Every row comes from one small tree of marks. Brackets hold a mark, then the marks that hang from it, in the order of their numbers. Every link used is in the known rows. Which tree was each row made from?
Known rows
{k_809 {k_824 k_88 k_218 {k_685 k_847} {k_992 k_179}}}: | -4.13 | -1.91 | -1.27 |  0.16 | -1.91 | -0.97 |  0.46 |  0.18 | -0.68 |  0.24 |  0.68 |  1.12 |  0.12 | -0.99 |  2.03 | -0.28 | -3.21 | -2.20 |
{k_115 {k_88 {k_824 k_218 {k_685 k_847} k_809 k_992}}}: | -4.30 | -1.72 | -1.46 |  0.85 | -3.18 | -0.76 |  0.24 | -0.60 | -0.34 | -1.61 |  0.59 |  1.34 |  1.97 |  0.28 |  1.73 |  0.41 | -0.57 | -2.65 |
{k_809 {k_824 {k_88 k_115} k_218 {k_685 k_847} k_992}}: | -3.39 | -1.66 | -1.88 |  0.79 | -2.43 |  0.12 |  0.00 |  0.12 | -1.39 |  0.25 |  0.13 |  1.66 | -0.13 | -0.49 |  2.27 | -0.03 | -2.60 | -2.28 |
{k_115 k_88}: | -1.96 | -0.15 | -1.60 |  0.25 |  0.03 | -0.91 |  0.54 | -0.55 | -0.83 | -0.95 | -0.27 |  1.39 |  1.57 |  0.92 |  0.76 | -0.33 |  0.59 | -1.04 |
{k_218 {k_824 k_809 k_992}}: | -3.55 |  0.49 | -0.43 | -0.48 | -1.11 | -0.05 |  0.43 | -1.42 | -1.82 | -0.91 | -2.55 |  0.20 |  1.59 | -2.21 |  2.04 | -0.34 | -2.43 | -1.96 |
{k_824 {k_88 k_115} k_218 k_685 k_809 {k_992 k_179}}: | -7.05 | -3.05 | -0.06 |  1.32 | -3.36 | -1.25 |  0.49 |  0.86 |  1.46 | -1.73 | -0.48 |  1.07 |  3.82 | -0.56 |  1.50 | -0.19 | -1.79 | -4.32 |
{k_179 k_992}: | -2.16 |  1.97 | -1.26 |  0.50 |  0.73 | -2.64 |  0.65 | -0.70 |  0.27 |  0.25 | -1.19 | -0.35 | -0.55 | -0.56 |  0.49 | -0.10 | -0.24 | -1.87 |
{k_685 {k_824 k_88 k_809 k_992} k_847}: | -3.20 | -1.69 | -2.99 | -0.14 | -2.97 |  0.29 |  0.62 | -0.56 | -2.27 | -1.08 |  2.04 |  1.56 | -1.21 | -2.73 | -0.26 |  0.78 | -4.81 | -1.57 |
{k_992 k_179}: | -2.24 |  0.94 | -1.08 |  0.00 |  1.00 | -3.05 |  1.07 | -0.59 |  0.69 |  0.39 | -0.72 | -0.60 |  0.36 | -0.01 | -0.60 |  0.19 | -0.65 | -1.22 |
{k_88 {k_824 k_809 k_992}}: | -3.88 | -0.40 | -1.10 |  1.26 | -2.97 | -1.09 | -0.23 | -1.76 | -0.69 | -1.44 | -0.94 | -0.31 | -0.62 | -1.17 |  1.50 |  0.95 | -1.24 | -2.85 |
{k_685 {k_824 k_88 k_218} k_847}: | -2.04 | -1.15 | -3.37 |  0.02 | -1.82 | -0.82 |  1.06 | -0.43 | -1.61 |  0.17 |  2.40 |  2.08 | -0.84 |  0.11 | -0.37 | -0.02 | -2.68 | -1.26 |
{k_88 k_115 {k_824 k_218 k_809}}: | -3.02 | -0.03 | -1.49 |  2.54 | -2.55 | -1.74 | -0.21 | -1.28 | -0.43 | -0.03 | -1.29 | -0.54 |  0.16 |  2.07 |  1.09 |  1.11 |  0.91 | -3.28 |
{k_809 {k_824 {k_88 k_115} k_218 k_685}}: | -3.25 | -1.07 | -0.89 |  1.00 | -0.86 | -0.19 |  0.03 |  0.24 | -1.09 |  0.79 | -0.57 |  1.16 |  0.35 |  1.28 |  2.20 | -0.50 | -0.86 | -1.75 |
{k_809 {k_824 k_88}}: | -2.00 | -0.69 | -0.92 |  0.43 |  0.31 | -0.42 | -0.04 | -0.46 | -2.14 |  0.56 | -0.40 |  0.59 | -0.89 |  0.07 |  1.74 | -0.59 | -1.65 | -1.21 |
{k_824 k_88 {k_685 k_847} k_809 {k_992 k_179}}: | -5.77 | -2.96 | -0.49 |  0.12 | -3.17 | -0.02 |  0.30 |  1.12 |  0.36 | -1.43 |  1.20 |  1.36 |  2.62 | -3.20 |  0.45 |  0.48 | -4.66 | -3.30 |
{k_824 k_88 k_218 {k_685 k_847} k_809}: | -5.76 | -2.84 | -0.32 |  1.06 | -2.77 |  0.56 |  0.69 |  1.44 | -0.17 | -0.32 |  2.03 |  1.93 |  2.78 | -0.18 |  1.78 | -0.70 | -2.11 | -2.76 |
{k_115 {k_88 {k_824 k_809 k_992}}}: | -3.44 | -1.22 | -1.29 |  0.79 | -2.15 | -1.07 | -0.01 | -1.19 | -0.80 | -1.91 | -0.33 |  0.75 |  1.42 |  0.15 |  1.41 |  0.37 | -0.20 | -2.49 |
{k_115 {k_88 {k_824 k_809 {k_992 k_179}}}}: | -3.57 | -1.26 | -1.15 |  0.65 | -1.85 | -1.84 |  0.15 | -1.10 | -0.32 | -1.76 | -0.31 |  0.36 |  1.72 |  0.14 |  0.97 |  0.48 | -0.41 | -2.65 |
{k_824 {k_685 k_847} k_992}: | -3.28 |  0.02 | -2.47 | -0.04 | -2.92 |  0.74 |  0.37 | -0.10 | -0.23 | -0.83 |  0.15 |  2.01 | -0.02 | -2.85 |  0.78 |  0.90 | -2.92 | -1.33 |
{k_115 {k_88 {k_824 k_218 k_809}}}: | -3.57 | -1.22 | -1.04 |  1.11 | -1.65 | -1.53 |  0.36 | -0.94 | -0.61 | -1.22 |  0.09 |  0.64 |  1.78 |  1.65 |  1.65 | -0.10 |  0.83 | -2.38 |

Which tree is each row?
| -2.37 | -0.63 | -2.84 |  0.19 | -1.73 | -0.72 |  0.20 | -1.22 | -1.18 | -1.52 | -0.79 |  1.68 | -0.53 | -0.51 | -0.35 |  0.34 | -1.87 | -1.81 |
{k_685 {k_824 {k_88 k_115} k_992}}
| -5.26 | -2.51 | -0.09 |  0.46 | -1.71 | -1.55 |  0.34 | -0.13 | -0.01 | -2.09 | -0.22 |  0.25 |  2.04 | -2.25 |  0.82 | -0.32 | -2.93 | -3.50 |
{k_824 k_88 k_809 {k_992 k_179}}
| -4.36 | -1.36 | -0.11 | -0.90 | -1.86 |  0.02 |  0.23 |  0.09 | -0.82 | -0.62 | -1.10 |  1.13 |  3.74 | -2.45 |  1.08 | -0.18 | -4.17 | -3.00 |
{k_218 {k_824 k_88 {k_685 k_847} k_809 {k_992 k_179}}}
| -3.03 | -0.21 | -3.37 | -0.23 | -2.81 |  0.23 |  0.97 | -1.05 | -2.30 | -0.70 |  1.65 |  0.83 | -2.54 | -3.14 | -0.18 |  1.37 | -4.54 | -0.56 |
{k_685 {k_824 k_809 k_992} k_847}
| -3.45 | -0.84 | -0.02 | -0.54 | -1.13 |  1.02 |  0.07 |  0.34 | -1.56 |  0.15 | -0.82 |  1.44 |  3.48 | -1.16 |  1.28 | -0.49 | -3.12 | -2.25 |
{k_218 {k_824 k_88 {k_685 k_847} k_809}}
| -3.27 |  0.65 | -0.38 | -0.61 | -1.00 |  0.98 |  0.44 | -0.16 | -1.63 |  0.52 | -1.24 |  0.70 |  2.15 | -1.60 |  1.35 |  0.10 | -2.85 | -1.23 |
{k_218 {k_824 {k_685 k_847} k_809}}
| -4.28 | -2.20 | -2.72 | -0.04 | -2.99 | -1.37 |  1.28 | -0.44 | -1.15 | -0.87 |  2.43 |  1.12 | -0.46 | -1.83 | -0.11 |  0.42 | -4.38 | -2.18 |
{k_685 {k_824 k_88 k_218 k_809 {k_992 k_179}} k_847}
| -3.46 | -1.13 | -2.55 |  0.30 | -1.78 | -2.39 |  0.86 | -1.10 | -0.08 | -1.29 | -0.40 |  1.20 |  0.22 |  0.35 | -0.20 | -0.04 | -1.44 | -2.41 |
{k_685 {k_824 {k_88 k_115} k_218 {k_992 k_179}}}
| -4.65 | -1.12 |  0.27 | -0.57 | -1.80 |  0.80 | -0.06 | -0.29 | -1.10 | -1.27 | -2.17 |  1.46 |  3.67 | -1.98 |  2.02 | -0.69 | -2.93 | -2.83 |
{k_218 {k_824 k_88 k_685 k_809 k_992}}
| -3.57 | -1.95 | -3.33 |  0.58 | -3.55 | -0.29 |  0.78 | -0.50 | -1.88 | -0.85 |  1.88 |  1.64 | -0.71 | -1.33 |  0.13 |  0.68 | -3.78 | -2.24 |
{k_685 {k_824 {k_88 k_115} k_218 k_809 k_992} k_847}
| -4.29 |  0.14 | -1.70 |  0.44 | -1.18 | -0.93 |  1.42 | -1.22 | -1.20 | -0.59 |  0.20 |  0.15 | -1.33 | -0.01 |  0.87 | -0.01 | -1.10 | -0.49 |
{k_685 {k_824 k_218 k_809}}
| -6.73 | -2.99 | -0.40 |  1.65 | -3.92 |  0.27 |  0.16 |  0.66 |  0.45 | -2.04 | -0.56 |  1.88 |  3.27 | -0.58 |  2.31 | -0.42 | -1.39 | -4.02 |
{k_824 {k_88 k_115} k_218 k_685 k_809 k_992}
| -4.27 | -0.71 | -1.40 |  1.01 | -3.97 | -0.01 | -0.29 | -0.88 | -0.41 | -0.98 |  0.07 |  0.44 | -0.23 | -1.82 |  1.26 |  1.51 | -2.44 | -2.68 |
{k_88 {k_824 {k_685 k_847} k_809 k_992}}
| -7.05 | -3.57 | -0.43 |  0.62 | -3.80 | -0.89 |  0.89 |  1.13 |  0.95 | -1.44 |  1.67 |  1.49 |  3.14 | -1.98 |  1.51 | -0.27 | -3.66 | -3.84 |
{k_824 k_88 k_218 {k_685 k_847} k_809 {k_992 k_179}}
| -7.53 | -1.24 | -0.05 |  0.64 | -2.96 | -1.32 |  1.37 |  0.05 |  1.42 | -1.48 | -0.35 |  0.05 |  1.72 | -1.89 |  2.13 |  0.04 | -1.90 | -2.46 |
{k_824 k_218 k_685 k_809 {k_992 k_179}}
| -5.13 | -1.79 | -1.66 |  0.40 | -2.48 | -0.84 |  0.94 | -1.07 | -1.07 | -1.96 |  0.31 |  1.14 | -0.17 | -0.90 |  1.20 | -0.47 | -2.15 | -2.03 |
{k_685 {k_824 k_88 k_218 k_809 k_992}}
| -1.53 | -0.96 | -3.75 |  0.44 | -1.97 | -0.84 |  0.81 | -0.35 | -1.63 |  0.37 |  1.91 |  2.03 | -0.68 |  0.66 | -0.74 |  0.40 | -2.34 | -1.56 |
{k_685 {k_824 {k_88 k_115} k_218} k_847}
| -2.61 | -0.15 | -0.14 | -0.73 | -0.25 |  0.29 | -0.03 | -0.15 | -0.87 | -0.05 | -2.14 |  1.85 |  3.70 |  0.00 |  1.20 | -0.97 | -1.50 | -2.12 |
{k_218 {k_824 k_88 k_685}}
| -3.91 | -1.50 | -1.22 |  0.90 | -1.98 | -0.15 | -0.05 | -0.12 | -1.02 | -0.20 | -0.87 |  1.40 |  0.22 | -0.01 |  2.59 | -0.37 | -1.64 | -2.32 |
{k_809 {k_824 {k_88 k_115} k_218 k_685 k_992}}
| -2.38 | -0.98 | -1.23 |  0.16 | -0.71 |  0.66 | -0.09 |  0.41 | -1.85 |  1.00 |  0.62 |  1.34 | -0.50 | -0.58 |  1.49 | -0.03 | -2.86 | -1.05 |
{k_809 {k_824 k_88 {k_685 k_847}}}
| -5.45 | -2.82 | -0.89 |  1.84 | -3.12 | -0.89 |  0.28 | -0.22 | -0.47 | -2.09 | -0.54 |  1.15 |  2.21 | -0.32 |  2.20 | -0.73 | -1.04 | -4.18 |
{k_824 {k_88 k_115} k_218 k_809 k_992}
| -3.58 |  0.00 | -1.92 |  0.58 | -1.92 | -0.20 |  1.13 |  0.42 |  0.22 |  0.60 |  1.05 |  1.78 |  0.71 |  0.22 |  1.26 | -0.07 | -0.82 | -1.11 |
{k_824 k_218 {k_685 k_847}}
| -2.76 | -0.76 | -1.10 | -0.94 | -1.86 |  0.57 | -0.08 | -0.27 | -1.18 | -0.58 | -1.45 |  2.36 |  3.21 | -1.77 |  1.25 | -0.52 | -3.23 | -2.62 |
{k_218 {k_824 k_88 {k_685 k_847} k_992}}
